Each row was made from one small tree. The marks that hang from a mark follow it in brackets, in alphabetical order. Every link used is in the known rows. Write each row's tree.
Known rows
dovu[bibir pizuse[belom zube]]: -4; -4; -10; -7; -3; 4; 2; -7; 0; 20; -5; 13; -10; 8; 12; -6; -1; -1; 0; -16; -7; -1; 0; -9
dovu[bibir pizuse[belom zube[zefa]]]: -3; -9; -14; -5; -7; -1; 0; -1; 2; 19; -9; 13; -6; 6; 7; -8; -1; 0; 3; -12; -5; 1; 1; -10
zube[zefa]: 9; -10; -10; 11; -10; -3; -11; 7; -1; 10; 0; 16; 1; -6; -17; -5; 4; 7; 5; -9; 8; 16; -3; -2
pizuse[zube]: 5; -7; -7; 3; -5; 14; -1; -8; -10; 13; -2; 16; -6; -2; -1; -7; 2; 3; 2; -16; 2; 8; -7; -6
molak[dopa[goza razovi satis[belom[pizuse]]]]: 19; 9; -24; 5; 7; 1; 6; -13; -5; 28; 15; 23; -23; 8; 7; 11; 12; 5; 11; -27; 1; 9; -6; 4
zefa[zube]: 6; -6; -4; 4; 0; 14; -10; 6; -7; 8; 1; 20; 2; 3; -6; -3; -6; 9; -1; -13; 1; 18; -11; -7
razovi[dopa[satis]]: 16; 9; -6; 4; 6; -1; 2; -12; -13; 14; 12; 18; -8; -2; 0; -6; -6; -1; -3; -29; 10; 9; -5; 1
dopa[razovi satis zefa[zube]]: 24; -8; -19; -3; 12; 10; -9; 4; -12; 22; 12; 23; -4; 8; 8; -3; 17; 10; -4; -22; 4; 10; -20; 1
razovi[dopa[satis[belom]]]: 17; 13; -9; 7; 8; 0; 6; -11; -12; 12; 11; 20; -13; -2; -2; -2; -8; 0; -7; -30; 14; 7; -2; -2
dopa[goza molak satis[belom] zefa[zube]]: 29; 9; -27; -4; 24; 11; -7; 2; -16; 27; 11; 19; -19; 4; 9; 8; 17; 9; -2; -31; 9; 3; -17; 3
molak[dopa[razovi]]: 11; 0; -5; 6; -5; 4; -4; -9; -2; 16; 12; 21; -15; 7; 2; 3; 12; 10; 7; -15; 2; 12; -4; -3
razovi[dopa[goza molak satis zefa]]: 28; 13; -16; -1; 19; 1; -5; -15; -18; 25; 18; 18; -17; -1; 13; -4; 13; 1; 2; -31; 11; 1; -12; 8
dopa[razovi]: 12; -6; -9; 7; -4; 3; -9; 1; -5; 16; 13; 20; -7; 6; -1; -3; 12; 9; 2; -15; 4; 7; -6; 1
pizuse[belom[satis[dopa]] zube]: 10; -3; -18; 1; -7; 15; 15; -15; -13; 16; -8; 17; -5; -2; -3; -4; -6; 4; -10; -30; 4; 5; -6; -2
satis[belom dopa[molak]]: 12; 15; -14; 9; -2; 5; 4; 5; -5; 14; 8; 19; -27; 1; -7; 8; 2; 7; -11; -32; 15; 6; -4; -7
molak[dopa]: 8; 2; -1; 6; -5; 5; -3; -10; -1; 14; 8; 17; -14; 1; -5; 3; 4; 9; 6; -16; 3; 16; -2; -4
molak[dopa[goza satis zefa]]: 25; 7; -15; 1; 9; 2; -5; -16; -8; 26; 14; 19; -19; 3; 6; 4; 19; 6; 9; -21; 4; 12; -8; 5
dovu[bibir pizuse[belom[satis] zube]]: -4; -4; -11; -8; -4; 5; 6; -8; 1; 20; -7; 12; -7; 8; 9; -8; -7; 0; -3; -24; -11; -1; 0; -7
dovu[bibir pizuse[belom]]: -2; -1; -8; -3; -2; -4; -4; -1; 4; 20; 3; 13; -10; 8; 5; -3; -2; 2; 0; -15; -5; 2; 2; -5
dovu[bibir pizuse[belom[satis] zube[zefa]]]: -3; -8; -15; -6; -8; 0; 4; -3; 4; 18; -12; 12; -3; 6; 3; -10; -6; 1; 1; -20; -8; 1; 0; -7
pizuse[belom dovu zube[zefa]]: 11; -22; -26; -2; -12; 5; 4; -15; -9; 18; -11; 12; 6; -9; -2; -10; -7; 5; 3; -8; 4; 4; -2; -7
dopa[molak razovi satis[belom] zefa]: 28; 2; -25; -2; 17; 3; -3; 4; -11; 27; 19; 18; -24; 5; 8; 8; 27; 10; -7; -33; 13; -3; -14; 3
molak[dopa[goza razovi satis[belom]]]: 23; 12; -20; 4; 6; -1; 1; -13; -8; 25; 16; 23; -24; 10; 7; 11; 16; 9; 7; -25; 5; 5; -3; 2
dovu[pizuse[belom]]: -1; -3; -9; 0; -2; -1; -2; 0; -3; 18; 6; 16; -7; 5; -2; 5; 1; 2; 0; -16; 3; 7; 1; -4

Which tree is each row?
19; 8; -26; 7; 11; 0; 4; -6; -8; 27; 11; 18; -16; -1; -3; 7; 2; 0; 6; -30; 3; 10; -6; 7	dopa[goza satis[belom[pizuse]]]
22; 10; -18; 4; 3; 6; -9; -2; -9; 25; 13; 19; -23; 2; 6; -1; 21; 5; 1; -25; 9; 6; -13; 4	satis[dopa[goza molak zefa]]
7; -18; -18; -3; -15; 4; -4; -10; 2; 18; -11; 10; 1; -4; 2; -22; -7; 3; 9; -7; -6; 4; -3; -9	pizuse[dovu[bibir] zube[zefa]]
0; -18; -18; 1; -8; 13; 8; -13; 1; 22; -3; 12; -2; -7; 2; -11; -12; -5; 12; -17; -8; 14; -10; -3	belom[pizuse[dovu zube]]
18; 2; -10; 3; 6; 12; -9; -10; -6; 17; 7; 23; -12; 5; 6; 1; 15; 10; 9; -11; 2; 17; -12; -2	molak[dopa[goza zefa[zube]]]
17; -7; -22; -3; -9; 2; 5; -17; 1; 23; -2; 11; -5; -2; 0; -14; -11; 6; -7; -23; -2; 3; -4; 1	pizuse[belom[satis[dopa[zefa]]] dovu[bibir]]
24; 7; -23; 1; 6; 11; -10; 4; -11; 25; 13; 25; -19; 12; 14; -1; 23; 9; 0; -24; 7; 5; -20; 2	satis[dopa[goza molak razovi zefa[zube]]]
19; 9; -20; 9; -6; 1; -5; -2; -8; 23; 13; 24; -17; 9; 4; -2; 14; 5; 4; -21; 6; 6; -8; 4	satis[dopa[goza razovi]]
12; -11; -18; -4; -8; 1; 3; -18; 0; 21; -2; 8; 1; -3; -4; -12; -17; 8; -3; -20; -6; 2; 0; 2	pizuse[belom[satis] dovu[bibir]]
18; 9; -18; 3; -4; 5; -1; -3; -7; 23; 10; 18; -14; 7; 0; -2; 8; 7; -1; -37; 1; 3; -10; 8	belom[satis[dopa[goza molak razovi]]]
25; 9; -23; 4; 3; 5; -9; -1; -10; 28; 17; 22; -24; 9; 12; -1; 28; 7; 2; -25; 9; 1; -15; 6	satis[dopa[goza molak razovi zefa]]
29; 18; -20; 1; 20; 2; 0; -13; -17; 22; 17; 20; -22; -1; 11; 0; 12; 2; -3; -33; 15; -1; -9; 5	razovi[dopa[goza molak satis[belom] zefa]]
19; 4; -12; 1; 9; 11; 2; -6; -6; 15; 6; 22; -17; 4; 1; 8; 7; 10; -3; -23; 8; 17; -10; -8	molak[dopa[satis[belom] zefa[zube]]]
24; 5; -19; -1; 16; 4; -2; 2; -10; 24; 13; 14; -23; -3; 1; 8; 17; 8; -8; -34; 13; 2; -11; 1	dopa[molak satis[belom] zefa]
17; 0; -19; 2; 5; 4; 8; -15; 1; 24; 9; 17; -20; -2; 2; 5; 4; 4; 3; -24; 4; 15; -7; -3	molak[dopa[satis[belom[pizuse[dovu]]] zefa]]
4; -12; -24; 8; -7; 8; 11; -3; 3; 15; -6; 16; -7; -8; -8; -4; -10; 0; 4; -16; 3; 13; -4; -8	satis[belom[pizuse[dovu zube[zefa]]]]
30; 6; -22; -5; 19; 2; -12; -6; -15; 33; 18; 13; -19; 0; 10; 3; 26; 6; 6; -30; 6; 1; -14; 12	dopa[goza molak satis zefa]
22; 16; -13; 0; 14; -1; -3; -15; -18; 23; 17; 16; -16; 0; 9; -2; 3; 0; 4; -34; 8; 1; -7; 7	razovi[dopa[goza molak satis]]
18; 7; -18; 7; -7; 4; 1; -4; -5; 19; 8; 21; -10; 7; -4; -5; 5; 6; -1; -32; 0; 7; -8; 7	belom[satis[dopa[goza razovi]]]
0; -16; -19; -3; -9; 14; 13; -16; 7; 23; -9; 9; 0; -4; 1; -19; -21; -3; 7; -28; -18; 11; -10; 1	belom[pizuse[dovu[bibir] zube] satis]
35; 9; -33; -2; 21; 2; -7; -1; -15; 34; 22; 20; -26; 8; 15; 8; 34; 10; 1; -32; 11; -7; -14; 9	dopa[goza molak razovi satis[belom] zefa]
12; 9; -29; 10; -5; 2; 10; -7; 5; 24; 4; 20; -23; 1; 1; -3; -9; -2; 4; -24; 2; 10; -5; -2	satis[belom[pizuse[dovu[bibir]]] dopa[goza]]
18; -3; -26; 0; -9; 2; 6; -19; -7; 24; 2; 14; -2; -3; -4; -6; -11; 5; -2; -25; 1; 4; -2; 5	pizuse[belom[satis[dopa[goza]]] dovu]
20; 8; -23; 5; 5; 13; 1; 11; -7; 16; 8; 26; -25; 9; 5; 5; 15; 11; -13; -27; 16; 5; -16; -8	satis[belom dopa[molak razovi zefa[zube]]]
2; -7; -20; 5; -4; 11; 11; -9; 5; 18; -4; 15; -13; -4; -1; -6; -12; 0; 2; -19; -3; 9; -4; -8	satis[belom[pizuse[dovu[bibir] zube]]]
14; 1; -4; 5; 7; 12; -5; -6; -10; 7; 7; 24; -3; -1; 3; -11; -1; 4; -5; -15; 11; 14; -13; -5	razovi[dopa[zefa[zube]]]
0; -2; -10; -1; -3; 0; 3; -1; -2; 17; 4; 15; -3; 5; -5; 3; -3; 2; -3; -24; -1; 7; 1; -2	dovu[pizuse[belom[satis]]]
10; -21; -25; -5; -12; 3; 3; -17; -4; 20; -13; 10; 3; -6; 3; -17; -10; 5; 4; -7; -2; 0; -1; -7	pizuse[belom dovu[bibir] zube[zefa]]
25; -3; -24; 0; 14; 11; -3; 7; -10; 19; 10; 26; -11; 8; 5; 2; 16; 11; -9; -24; 10; 8; -17; -3	dopa[razovi satis[belom] zefa[zube]]
16; 13; -8; 4; 8; 3; -6; -13; -14; 17; 15; 18; -14; 0; 7; -5; 4; 2; 5; -24; 8; 2; -6; 4	razovi[dopa[goza molak]]
19; 10; -12; 2; 4; 0; -3; -16; -8; 25; 13; 17; -17; 4; 3; 6; 9; 6; 11; -24; 0; 11; -3; 4	molak[dopa[goza satis]]
